Every row comes from one small tree of marks. The marks that hang from a mark follow it in brackets, in alphabetical order. Every link used is in the known rows. Which tree was each row made from?
In the rows, zero is written as 128.
Known rows
goto(turid(rudob)): [151 157 165 151 162 111 167 109 157  69  98 160 187  94  80 132 109 119
 103 102]
dekat(nolot turid): [130 107 110 155 149 159 123 100 108 156 146 145 139  97 152  75 130 132
  85 146]
dekat(nolot turid(rudob(zulo(goto)))): [124 116  98 117 110 156 121 183 138 177 141 131 112  90 169 101 121 107
 127 133]
zulo(rudob): [134 128 123 132 120  90 117  80  96  91 119 124 185 119  86 154 119 136
  60 131]
sefer(nolot): [157 141 138 168 121 136 179  41 124 169 115 156 166 128  89 125 118 144
  55 155]
goto(turid(dekat)): [153 156 158 152 155 116 154 118 143  74  94 170 157 109  94 151 116 129
 125 109]
turid(dekat rudob): [207 127 155 112 143 155 156 126 183 102 129 111 178 132  90 186 130  95
 147  95]
dekat(nolot turid(rudob)): [149 105 139 142 145 185 126 125 149 145 156 123 153 100 144  88 132 108
 127 123]
zulo(goto rudob(turid)): [128 121 131 132 112  64  93 130  67 109 118 117 144 112 123 132 152 149
  59 166]
turid(dekat(nolot) rudob(zulo(goto))): [156 119 108  94 103 155 130 193 173 166 116 111 107 116 137 164 126 104
 193 108]
turid(dekat): [185 128 126 126 147 132 158 101 144 114 122 135 164 130  97 169 127 121
 107 124]
dekat(nolot(sefer) turid): [ 89 117 123 149 177 152 147  67 100 140 167 148 137 135 161  65 103 145
  77 146]
turid(dekat(nolot(sefer)) rudob(zulo(goto))): [117 130 123  88 130 146 153 158 165 149 140 116 106 149 145 162 101 115
 184 108]
sefer(nolot zulo(goto rudob(turid))): [122 127 168 165  68 110  92 100  77 193 131 118 108 148 125 156 157 158
  62 169]
nolot(dekat(turid) sefer(zulo(goto rudob))): [ 71 121 156 103 110 145 112  94  83  94 159  98 121 170 160  96 129 142
 100 160]
turid(dekat(nolot(sefer)) rudob): [144 117 162 112 165 176 158 102 177 118 150 104 147 160 121 143 111 117
 180  99]
dekat(nolot(rudob(zulo(goto)) sefer)): [ 67 126  63 106 150 114 147 113 115 140 125 124  99 125 151  79 110 140
 144 145]
dekat(turid(rudob(zulo))): [172 128 106 135 118 149 129 151 149 152 157 140 158 102 134 138 109  90
  88 101]
zulo(goto rudob(turid(dekat(nolot(sefer))))): [ 86 110 161 116 125 110  80 140  88 116 144  97 101 157 160 124 145 156
 155 148]
goto(turid(dekat(nolot(sefer)) rudob) zulo): [ 76 138 185 125 179 117 160 124 180  62 138 155 128 164  89 111  98 127
 200  56]

Write each row's tree
[130 103 145 156 151 167 104 103 124 183 170 114  88 175 151 148 140 147
 136 121]
rudob(turid(dekat(nolot(sefer(zulo)))))
[118 148 156 137 164  73 174 111 158  53 113 171 172 121  54 118 108 120
 105  74]
goto(turid(rudob) zulo)
[183 138 113  87 107 124 153 182 172 135 119 122 134 122 114 195 120  94
 147 106]
turid(dekat rudob(zulo(goto)))
[116 105  59 146 121 170  85 149 130 172 145 129 107  88 170  61 137 109
 162 125]
dekat(nolot(rudob(zulo)) turid)
[159 140  95 102 116  99 166 148 145 139 114 133 149 105 106 162 109 108
  84 126]
turid(rudob(zulo(goto)))
[176 113 144 125 127 201 135 125 160 109 144  99 173 114 131  72 145  96
 147 126]
nolot(dekat(turid(rudob)))
[170 128  91 125 107 101 112 187 117 172 123 136 101 116 142 167 145 125
 109 139]
rudob(turid(dekat) zulo(goto))
[105 171  96 140 132  59 164 140 104 111  78 193 129  80 108 133  95 141
  62 136]
rudob(zulo(goto(turid)))
[113 108 120 142 115  49  84 114  82 100 145 128 150 146  80 119 145 143
  66 110]
goto(zulo(rudob(turid)))
[ 78 115  73 139 150 161 107 115 121 153 168 130 105 123 179  56 109 122
 151 124]
dekat(nolot(rudob(zulo) sefer) turid)
[110 159 180 119 118  74 120 151 112  42  82 145 145 113 106 165 126 138
 138 127]
zulo(goto(turid(dekat)) rudob)
[164 119 189 174  60 155  63 114 119 195 148 108 113 171 118 192 165 137
 131 123]
sefer(nolot zulo(rudob(turid(dekat))))
[104 165 217 152  76 118 118 121 123 124  94 150 107 147 107 187 132 146
 141 130]
sefer(nolot zulo(goto(turid(dekat)) rudob))
[ 78 157 194 155  59 140 117  99 110 121  77 133 117 137 105 106 138 159
 144 156]
sefer(nolot(dekat) zulo(goto(turid) rudob))
[123 161 107 117 130 100 133 188 154  83  79 152 106  94 124 134 130 114
 196 115]
nolot(rudob(zulo(goto(turid(dekat)))))
[124 117 171  92 150 165 159 121 167 141 150  99 103 175 138 172 122 123
 167 116]
turid(dekat(nolot(sefer(zulo(goto)))) rudob)
[100 121 114  94 155 153 166  71 132  92 125  85 117 163 132  81 144 137
 151 160]
nolot(dekat rudob sefer(zulo(goto)))
[ 82 142 171 125 112 104  96 162 112  72  79 139 118 104 125 133 132 147
 182 131]
zulo(goto(turid(dekat(nolot))) rudob)
[ 95 112 130  95 162 161 142 106 147 127 137  93  79 166 155 131 143 134
 194 135]
turid(dekat(nolot(rudob sefer(zulo(goto)))))
[126 114  98 149 131 143  97 147 121 191 159 133  90 149 158 132 119 139
 151 112]
rudob(turid(dekat(nolot(sefer))) zulo)
[167 120  82 114 115 116  94 200 136 148 120 110  91 112 153 137 168 111
 179 133]
nolot(rudob(turid(dekat) zulo(goto)))
[145 131  70 139 116  75 124 154  88 173 118 148 116  99 134 136 132 140
  46 157]
rudob(turid zulo(goto))
[ 93 133  69  87 134 132 159 112 129 100 114 102 119 137 137  64 122 127
 163 149]
nolot(dekat rudob(zulo(goto)) sefer)
[ 76 114  67 129 146 109 106 143 101 165 138 117  77 122 173  64 138 146
 150 156]
dekat(nolot(rudob(turid zulo(goto)) sefer))
[149 119 151 117 103  91  81 163  95 107 122 104 131 129 130 164 163 133
 122 147]
zulo(goto rudob(turid(dekat)))
[117 124 131 132 159 169 159  66 111 100 157 127 160 147 145  50 113 131
  97 150]
nolot(dekat(turid) sefer)
[188 122  90 150 107 123  97 168 129 178 135 137 120 123 129 173 139 118
 115 111]
rudob(turid(dekat) zulo)
